Known rows, with every step that occurs
pusu buron vesa vude: [-66 -23 -23  26   6  18  -6  16 -11 -21  -5 -16  48  31   0  -4  42  15
  -2 -27  -3  37 -10  23 -26 -37  35]
zokil rezig sapod pusu buron vesa: [ 11  29 -41   0 -23  71 -16 -46  -1  43  26   9  25  39   6 -47  15   1
 -15 -33  19 -37  10  24  12 -51  -3]
pusu buron taromis: [-35   0   1 -44   8 -26  15  39  11 -17  -1  24  17  38 -18  -5   6 -27
  -2 -31  23  23 -26   0 -12 -35  11]
vude vesa buron rezig zokil: [ -6   8 -62  17 -37  29  18  13 -35 -25  42 -32  -9 -18   5 -48   1 -10
  13 -43  17  37  11  22  46 -73  34]
taromis bozim rezig buron vesa vude: [ 20 -17 -57   8 -51  17 -19  19  18  12 -17 -25 -19  67 -48  35  -2 -19
  30 -24  -1  40  31   8  14  13  11]
pusu sapod rezig: [ 48  19   3 -72 -37  -3 -25 -15  41  -2  14 -21  62  21   0   9  21 -10
  -3 -17  12   7  19 -45  23 -24  15]
vesa buron: [  6  11 -20  16  -8  14 -22 -11 -13  -4 -16 -15   5  -7  16   7  -9  31
  44   0   0  -4  -1   3   1 -34  -7]
sapod rezig zokil taromis: [ 63  11  24 -58 -66  23  67   4  16  33  41 -62  39  23  10 -35   2 -39
   5 -44 -19 -17  49 -10   6   6  14]
pusu buron rezig zokil taromis vude: [-36 -13  20 -22  -2  13  46  56   3  -5   7   2  38  33 -38 -30  19 -60
 -24 -45  -3  45  44   4  -7 -51  19]
vude vesa buron taromis bozim: [  7   1 -59  -9 -50 -26  21  34  13 -18  32 -27 -63  35  -9   5 -19 -24
  32 -22  23  44 -34   4  47 -34   1]
sapod pusu buron rezig zokil taromis: [ -5  21   5 -24  -9  11  47   4 -42   1  32  30  36  10  -7 -51  21 -61
 -15 -43   5 -26 -11  31 -11 -22   0]
zokil rezig: [ 23   5 -14 -35  -9  37 -36 -15  27  40   0   2  16  23 -15  10 -26  20
 -11  -7  -8 -27  29 -18 -31 -21 -23]
vesa buron taromis bozim rezig zokil: [ 67  -8 -47 -43 -65 -23  18  34  29  12  -5 -17 -10  56 -33  12 -34 -23
  54 -37  34  -5  49   7  31 -31  17]
sapod pusu: [ 13  27  -8   9  -3 -12   8 -22 -33   9  12  17 -16 -13   6  -7  -8 -21
   5  -4   6 -36 -40  13  -4  26  -1]
sapod pusu buron taromis bozim rezig: [ 20  20 -10 -63 -13 -60  13  29   8  12  -4  51 -16  71 -41   8  -8 -59
   2 -43  41 -22 -28  16  -5   4  -1]
rezig sapod: [ 11   5 -25  29 -18  20   8 -33  15   7   7  -2   6   1  11 -33  19  -3
  -3   3   8   6  47  -5  45 -30   1]
pusu buron vesa: [-46   1   4   1  11  29   6  22 -26 -13  11  -5  21  35   8 -24  38   0
  -6 -33  17  19 -40  46   9 -33  24]
pusu buron taromis zokil rezig sapod: [ 12  19 -24 -42 -56 -17  -8  33  49  28  11  16  18  57 -34 -32  24 -23
  -4 -31  25   9  33 -12  26 -88   4]
vesa vude: [-27 -26 -36  33  -7 -13 -16 -11  19 -11 -21 -10  32  -8 -11  27   6  18
   2   7 -23  20  35 -32 -39  -5   9]
bozim rezig zokil taromis buron vesa: [ 37  14  31 -36 -38  59  50  -2  41  21   0   7   2  80 -17 -64  31 -31
  18 -92  25 -13  32  45  28  -8  29]
vude vesa buron taromis bozim rezig zokil: [ 52 -10 -60 -23 -66 -17  37  44  22  -9  26 -24 -47  50 -26 -20 -15 -43
  34 -67  45  29  18  17  60 -38  31]
taromis vude: [-17 -12  10  20   9 -14   7  32  24   3 -21 -15 -30  12 -31  28 -14 -21
  -3  -2  -2  42  17 -24  -2   8  19]
bozim taromis zokil rezig: [ 53   2   7 -62 -76   4   6  22  29  19   9  19  18  44 -37 -24   4  21
   4 -10 -17 -11  52 -12  10 -11 -27]
rezig zokil taromis vude vesa buron: [ 22 -23  -1  43 -33  29  79  37  11  -4  21 -50 -26  15  -8 -37  10 -52
  28 -56  -1  42  26   4  31 -22  24]
bozim taromis zokil: [ 33   0  20 -34 -65 -27  34  34   7 -12  10  16   4  28 -23 -33  23   5
  13  -7 -12  10  28   1  35   5  -6]
zokil taromis bozim rezig sapod pusu: [ 69  14  -2 -24 -42  -2  35 -25  57  30   2  29 -15  67 -25 -31  15 -50
  -6 -22   5 -35  43  12  31  23 -48]
zokil rezig buron taromis bozim: [ 37   4 -50 -54 -61  29 -18  20  27  49   9 -13 -35  60 -51  46 -59 -34
  30  -5  -1  14   4 -32  -6 -11 -33]
vude vesa buron rezig: [-28  23 -58   8 -17  24 -15   4 -15 -39  30 -13 -15 -14   1 -29   1   9
   4 -26   9  43 -15  15  34 -66  11]
buron vesa vude: [-36 -23 -47  38 -22  30  -9  -5  12 -23  12 -39  32   7  -2  -1  23  21
  -4  -7 -18  22   1  13 -12 -12  37]

Rows
[ 74   3  -2 -62 -61   5  10  -5  18  11  33 -40  71  15   6 -10  19 -36
  10 -37  22   3  48 -37  39 -27  42]  pusu sapod rezig zokil
[-11  19 -18 -15  -7  -5  25   7 -68   4  25  24  27  -7  -5 -33   7 -50
 -10 -37  22 -17 -10  28  -3 -30  24]  sapod pusu buron rezig zokil
[-13  -3   8  32  -7  23  41  28  44 -18  -1 -26 -41  25 -16 -17  11 -28
  10 -37 -14  55 -11  -8  12 -14  -8]  zokil taromis vude vesa buron
[-16  50  -6 -55 -44  17  30 -49  -9  -6   5  67 -12  47  -9 -50  -1  -8
  13 -25  10  15  25  -1  36 -12 -21]  bozim taromis buron rezig sapod pusu
[ 49  -7  -7 -40 -24 -33 -12  22  34  26 -16  13 -24  59 -40  29 -10 -17
   0 -12  20  -6  45   3  15  19 -14]  taromis bozim rezig
[ 65 -12  25 -32 -25  33  46  10  42  17  -7   9  36  39 -28 -56  17 -35
  -5 -70   8 -31  67  18   7   0  13]  bozim rezig zokil taromis
[  3  -1 -32 -20 -31  19  18  16 -22  -3  36 -13  31 -14 -17 -31  -9 -26
 -17 -14   2   4  48  11  19 -39  32]  buron rezig zokil
[ -7  26 -33   1 -15 -11  28 -20  -3   1  12  32   4  20   4 -43  16 -42
  -2 -27  33  -9  -9   4  29 -36   7]  rezig sapod pusu buron taromis
[ 60 -32  13  -9 -53  -4  77  27   5  34  35 -27 -11  38  -9 -13   5 -62
  15 -10  -7  -7  41  14  22  22 -15]  rezig zokil taromis bozim
[-42   9 -42  27  -7   9  -5  36  13 -31   3 -28 -41  -1 -28   1 -13 -15
   0 -26   6  78   3 -12  26 -52  29]  taromis vude vesa buron rezig
[-19  21 -49  -4 -23  29 -14 -24  17 -10  20   8  27  -7 -10 -42   8  -4
 -35   7   2  17  58  -3  42 -61   2]  buron rezig sapod
[ 19  26 -30 -10 -11  39 -20 -49   2  51   4  31  24  28   2 -28   2  -4
 -11 -23  18 -39  29  -6  -6 -45 -25]  zokil rezig sapod pusu buron
[  2  -1 -21   4 -34  39  29  26  10  -5   3 -31  21   5 -23 -19 -14 -23
  22 -26 -16  23  56  -1  10 -57  12]  vesa buron rezig zokil taromis vude
[ 69  -6  26 -57 -58  12  40  16  64  11  21 -50  58  39 -18  -9  22 -63
   0 -45   1  24  60 -50  28 -14  32]  pusu sapod rezig zokil taromis vude
[-10   3 -27  -2 -20  -9   0  36  41 -17 -24 -25 -20  22 -29  27 -38  -5
  41 -14   7  35  -1 -24   5 -36  19]  vesa buron taromis vude
[ 18  28 -41 -36 -25  28  -9 -34  29  38  13  33  22  41 -14 -30 -12 -22
 -14 -32  24 -34  18 -14  -3 -56 -18]  zokil rezig sapod pusu buron taromis
[ 65 -19 -27 -66 -62 -40  39  51  49  19  13  -1 -17  70 -52   7 -30 -58
   9 -38  35  -3  52   3  33   2  23]  buron taromis bozim rezig zokil
[ 15  30 -20   2  -9  38  -2 -30   8   5  -4  33  24  48  -5 -70  44 -14
 -14 -69  43 -24  18  47  43 -32  31]  bozim rezig sapod pusu buron vesa
[-32  -5 -25 -19 -30  16  29  40  10 -53   5  -1 -18  23 -38 -20 -15  -2
   0 -34  -8  80  26 -12  29 -30   9]  bozim taromis vude vesa buron rezig
[-13  10 -28  31 -29  76   5   6 -37  -5  18 -38 -24  12   0 -15   6 -15
  37 -23   0  35 -49  33  34   0  21]  rezig buron vesa
[ 50  21 -10 -22 -59  -5 -32  20  30  47   9  -9  -2  22 -31  -2   8  10
   0  -1  -6 -24  34 -13   7 -40  -8]  taromis zokil rezig
[-27  48  13 -31 -26  39  20 -41  50   9   2  38  -6  51  -9 -48  25 -22
  -1 -21  -6  22  26  -4  24 -42 -37]  zokil taromis buron rezig sapod
[ 56  10  -3 -50 -64   7  41   7 -13  34  36 -66  30   7  12 -13 -10 -28
  11 -29   1 -12  51 -10  15  -1  39]  sapod rezig zokil
[ -2  10 -29 -14 -35  23  16  24   2 -11   5  -9 -30  17 -28   4 -29 -41
  41 -19   6  35 -36 -13  17  -6   6]  rezig buron taromis
[-27  24  -4   8   8  14  15  -1 -54  -4  23  11   3  18  14 -29  27 -20
   0 -32  23 -17 -74  53   0  -5  21]  sapod pusu buron vesa
[ 21  29 -25 -34 -12  -5   5 -16  38   1 -17  55  19  50 -26 -56  14 -36
 -12 -67  48 -23  29   8  29 -39  18]  bozim rezig sapod pusu buron taromis
[ 22 -19 -25  -4 -53  39  16  17  55   8 -10 -18  -4  80 -47   7  18 -29
  20 -32 -24  27  24  11   2  20 -21]  zokil taromis bozim rezig buron vesa vude
[ 45   5 -13 -57 -33 -51  45  38 -14  22   9  31  -8  64 -36  -9  -9 -78
  14 -59  50 -25   0  23   9   2  22]  sapod pusu buron taromis bozim rezig zokil
[-34  45  30 -53 -12  23  15 -17  39   4  -1  36 -12  52 -19 -23  11 -20
   2 -23 -11  18  -9   1 -10 -23 -38]  zokil taromis buron rezig
[ 80   4  19 -70 -65  21  35  -7  45   9  37 -37  79  30   4 -29  32 -46
   4 -46   4  -4  47 -35  32 -20  17]  pusu sapod rezig zokil taromis
[ -5  -7 -67  18 -45  95 -42 -16   8  29   1 -39  18  26 -26  17 -16  18
  20 -22 -25  17  11 -10 -31 -26   4]  zokil rezig buron vesa vude
[ 51  -5  23 -49 -25  -8  20  16  67  22  -9  16 -10  75 -38   1   8 -32
  -8 -21  -6 -13  39   7   2  24 -48]  zokil taromis bozim rezig
